Every row comes from one small tree of marks. The marks that hang from a mark follow it in brackets, in alphabetical order. Every link used is in the known rows. Which tree was each row made from?
Known rows
gadi(pali): [-1.69 -2.76 -0.91  2.35  1.03  0.07 -2.03  1.92 -0.81  2.68  1.76 -2.58
  0.56 -0.98 -2.83 -0.15  1.04 -3.94]
nikano(damu gimo(tasa) pali): [-1.47 -2.65 -3.39  5.72  2.29 -1.62 -6.12  4.59 -0.68  4.50  3.72 -1.23
 -1.39 -0.62 -5.85  0.32  2.22 -2.75]
damu(nikano(gimo pali(gadi)) zanokob): [-3.48 -3.33 -0.03  3.32  1.65  0.91 -5.59  4.51 -3.00  4.01  1.30 -2.64
 -1.74 -3.13 -5.55  0.50  1.97 -1.90]
gizi(tasa(gimo(nikano(damu pali)))): [-2.46 -2.56 -2.44  5.05  1.38 -2.32 -5.96  4.71 -2.70  3.66  1.16 -1.62
 -0.43  0.16 -5.50  0.83 -0.12 -1.62]
gimo(nikano(damu(zanokob) pali(gadi)) tasa(gizi)): [-2.21 -2.26 -3.99  5.53  2.18 -0.43 -5.78  5.78 -1.67  3.98  0.59 -0.59
 -2.04 -1.27 -6.37  1.87  1.53 -3.24]
nikano(gimo): [-2.07 -2.44 -0.94  3.26  2.44  1.13 -3.83  3.63 -2.41  3.31  1.04 -2.16
  1.79 -1.37 -4.28 -0.17  1.04 -2.22]
gizi(tasa(gimo(nikano(damu(zanokob) pali)))): [-2.95 -2.76 -1.32  5.21  1.10 -2.29 -6.49  5.17 -3.15  4.27  1.20 -2.43
 -0.87 -0.58 -6.03  1.83  0.37 -2.15]
nikano(damu(zanokob) gimo(tasa(gizi)) pali(gadi)): [-1.96 -3.05 -3.26  5.25  1.93 -1.05 -6.37  5.51 -1.88  5.32  2.07 -1.16
 -2.83 -1.87 -7.41  1.11  2.33 -3.16]
nikano(damu gimo(tasa) pali(gadi)): [-1.25 -3.01 -4.86  5.27  2.44 -0.91 -5.58  4.89 -0.87  4.35  3.10 -0.46
 -2.12 -1.57 -6.27 -0.40  3.56 -2.22]
gizi(tasa(gimo(nikano(damu)))): [-2.52 -2.44 -2.14  4.63  1.46 -1.09 -5.30  4.51 -3.50  3.09  0.13 -1.29
  0.92 -0.22 -5.21  1.18  0.04 -1.79]
damu(nikano(gimo(tasa) pali(gadi)) zanokob): [-3.04 -2.70 -0.51  4.04  1.81  1.81 -5.64  5.11 -2.89  3.78  1.76 -2.24
 -1.86 -2.60 -6.13  1.12  2.86 -2.54]
nikano(damu gimo pali): [-2.02 -3.29 -2.91  4.71  1.98 -2.59 -6.08  4.00 -0.77  4.81  3.40 -1.61
 -1.21 -1.22 -5.14 -0.48  1.17 -2.03]
nikano(damu(zanokob) gimo(tasa) pali(gadi)): [-1.80 -3.25 -3.37  5.30  2.07 -0.93 -6.32  5.45 -1.43  5.10  3.34 -1.56
 -2.61 -2.22 -6.98  0.75  4.08 -2.81]
gizi(tasa(gimo(nikano))): [-2.47 -1.93 -1.16  3.98  1.63  0.39 -4.42  4.50 -3.89  2.50 -0.43 -2.05
  1.62  0.07 -4.81  1.06 -0.18 -1.80]
gimo(tasa): [-1.93 -1.56 -1.66  3.63  1.91  2.08 -2.34  3.83 -1.51  2.09  1.30 -1.77
  1.71 -1.16 -4.11  1.41  2.28 -3.54]
gizi(tasa): [-2.72 -2.22 -0.90  3.08  0.76  0.66 -3.40  2.90 -2.58  2.07  1.80 -2.24
  2.07 -1.04 -3.57  1.40  1.20 -2.21]

Write each row's tree
[-2.21 -2.60 -1.83  5.61  1.84 -1.78 -6.79  5.27 -1.73  5.56  2.74 -1.82
 -2.19 -1.04 -6.90  1.85  1.01 -3.62]  nikano(damu(zanokob) gimo(tasa(gizi)) pali)
[-1.54 -1.80 -1.93  4.66  2.41  0.01 -4.96  4.73 -1.63  4.03  1.70 -1.98
 -0.59  0.04 -5.69  0.66  0.18 -3.01]  nikano(gimo(tasa(gizi)) pali)
[-2.97 -1.87 -0.15  3.71  2.10  2.51 -4.52  4.21 -3.50  2.70 -0.25 -1.08
  0.78 -0.97 -4.96  1.08 -0.10 -2.75]  damu(nikano(gimo(tasa(gizi))))
[-1.66 -1.34 -2.91  5.03  2.78  0.84 -4.50  4.90 -0.98  2.54  1.50 -1.74
  0.40  0.20 -4.53  1.08  1.60 -2.78]  gimo(nikano(pali) tasa)
[-2.39 -1.81 -1.12  3.67  2.53  0.40 -3.43  5.04 -3.66  3.23 -3.02 -1.67
  1.08 -0.18 -5.20  0.74 -2.46 -2.65]  tasa(gimo(nikano) gizi)
[-1.92 -3.00 -4.04  4.68  2.36 -1.85 -4.68  5.33 -1.87  3.96  0.01 -1.04
 -1.47 -1.31 -5.86 -0.66  0.79 -1.69]  tasa(gimo(nikano(damu pali(gadi))))
[-1.76 -3.67 -4.22  4.40  2.04 -1.90 -5.48  4.19 -0.97  4.58  2.80 -0.82
 -1.96 -2.12 -5.62 -1.12  2.43 -1.48]  nikano(damu gimo pali(gadi))
[-2.22 -2.74 -2.85  4.94  2.28 -2.26 -5.14  5.11 -1.75  4.17  0.38 -1.71
 -0.97 -0.55 -5.43 -0.05 -0.26 -2.10]  tasa(gimo(nikano(damu pali)))
[-2.04 -1.55 -3.35  5.26  2.51  0.57 -4.75  4.85 -2.01  2.89 -0.29  0.06
  0.81 -0.06 -4.94  1.75  0.04 -3.26]  gimo(nikano(damu) tasa(gizi))
[-2.33 -1.98 -1.68  4.21  2.28 -1.08 -4.21  5.16 -2.77  3.80 -1.89 -2.05
 -0.30  0.26 -5.48  0.47 -2.58 -2.51]  tasa(gimo(nikano(pali)) gizi)
[-1.71 -2.01 -5.10  5.49  2.51 -0.48 -5.16  5.29 -1.16  3.24  0.46  0.20
 -1.48 -0.52 -5.72  0.81  1.09 -2.65]  gimo(nikano(damu pali(gadi)) tasa(gizi))
[-2.06 -1.72 -3.84  5.78  2.33 -1.04 -5.55  5.01 -1.05  3.54  0.97 -0.40
 -0.91  0.28 -5.34  1.53 -0.11 -3.13]  gimo(nikano(damu pali) tasa(gizi))
[-2.58 -3.01 -2.72  4.67  1.92 -1.95 -5.34  5.97 -2.98  4.87 -1.43 -1.47
 -2.26 -1.48 -6.86  0.88 -0.87 -2.59]  tasa(gimo(nikano(damu(zanokob) pali(gadi))) gizi)
[-2.14 -2.41 -2.70  4.05  1.56 -0.43 -4.64  4.82 -3.32  2.87 -0.10 -1.85
 -0.31 -0.37 -5.56  0.28  0.83 -1.31]  gizi(tasa(gimo(nikano(pali(gadi)))))
[-1.44 -2.80 -4.66  5.14  2.24 -1.18 -5.63  5.02 -1.30  4.59  2.03 -0.19
 -2.36 -1.21 -6.69  0.02  1.86 -2.49]  nikano(damu gimo(tasa(gizi)) pali(gadi))
[-2.53 -2.36 -2.20  4.35  2.26 -1.12 -4.38  5.03 -3.24  3.85 -2.23 -0.83
  0.19 -0.43 -5.56  0.74 -2.25 -2.67]  tasa(gimo(nikano(damu)) gizi)
[-2.25 -3.54 -4.43  3.87  1.32 -2.04 -3.97  3.73 -0.18  3.70  2.69 -0.99
 -1.84 -2.63 -4.58 -0.43  2.54 -2.04]  nikano(damu pali(gadi))
[-2.64 -2.91 -1.67  5.03  2.06 -2.26 -5.70  5.54 -2.21  4.75  0.55 -2.39
 -1.37 -1.14 -6.03  0.98  0.13 -2.60]  tasa(gimo(nikano(damu(zanokob) pali)))
[-4.16 -2.89  1.18  3.08  0.78  0.08 -4.65  3.88 -2.12  3.36  1.90 -3.33
 -1.04 -2.74 -4.25  1.83  0.83 -2.79]  damu(nikano(pali) zanokob)
[-2.73 -3.37 -0.95  4.27  1.91 -0.69 -5.82  4.24 -2.49  4.82  2.21 -2.21
  0.29 -2.34 -5.48  1.13  1.88 -2.79]  nikano(damu(zanokob) gimo)
[-2.41 -2.48 -1.34  4.97  1.95  0.06 -5.87  5.06 -2.88  4.72  1.32 -1.42
 -0.21 -1.44 -6.47  2.19  1.18 -3.88]  nikano(damu(zanokob) gimo(tasa(gizi)))
[-2.05 -2.25 -2.80  3.89  2.41 -0.54 -3.84  5.45 -2.90  3.61 -2.33 -1.45
 -0.91 -0.56 -5.85 -0.15 -1.56 -2.09]  tasa(gimo(nikano(pali(gadi))) gizi)
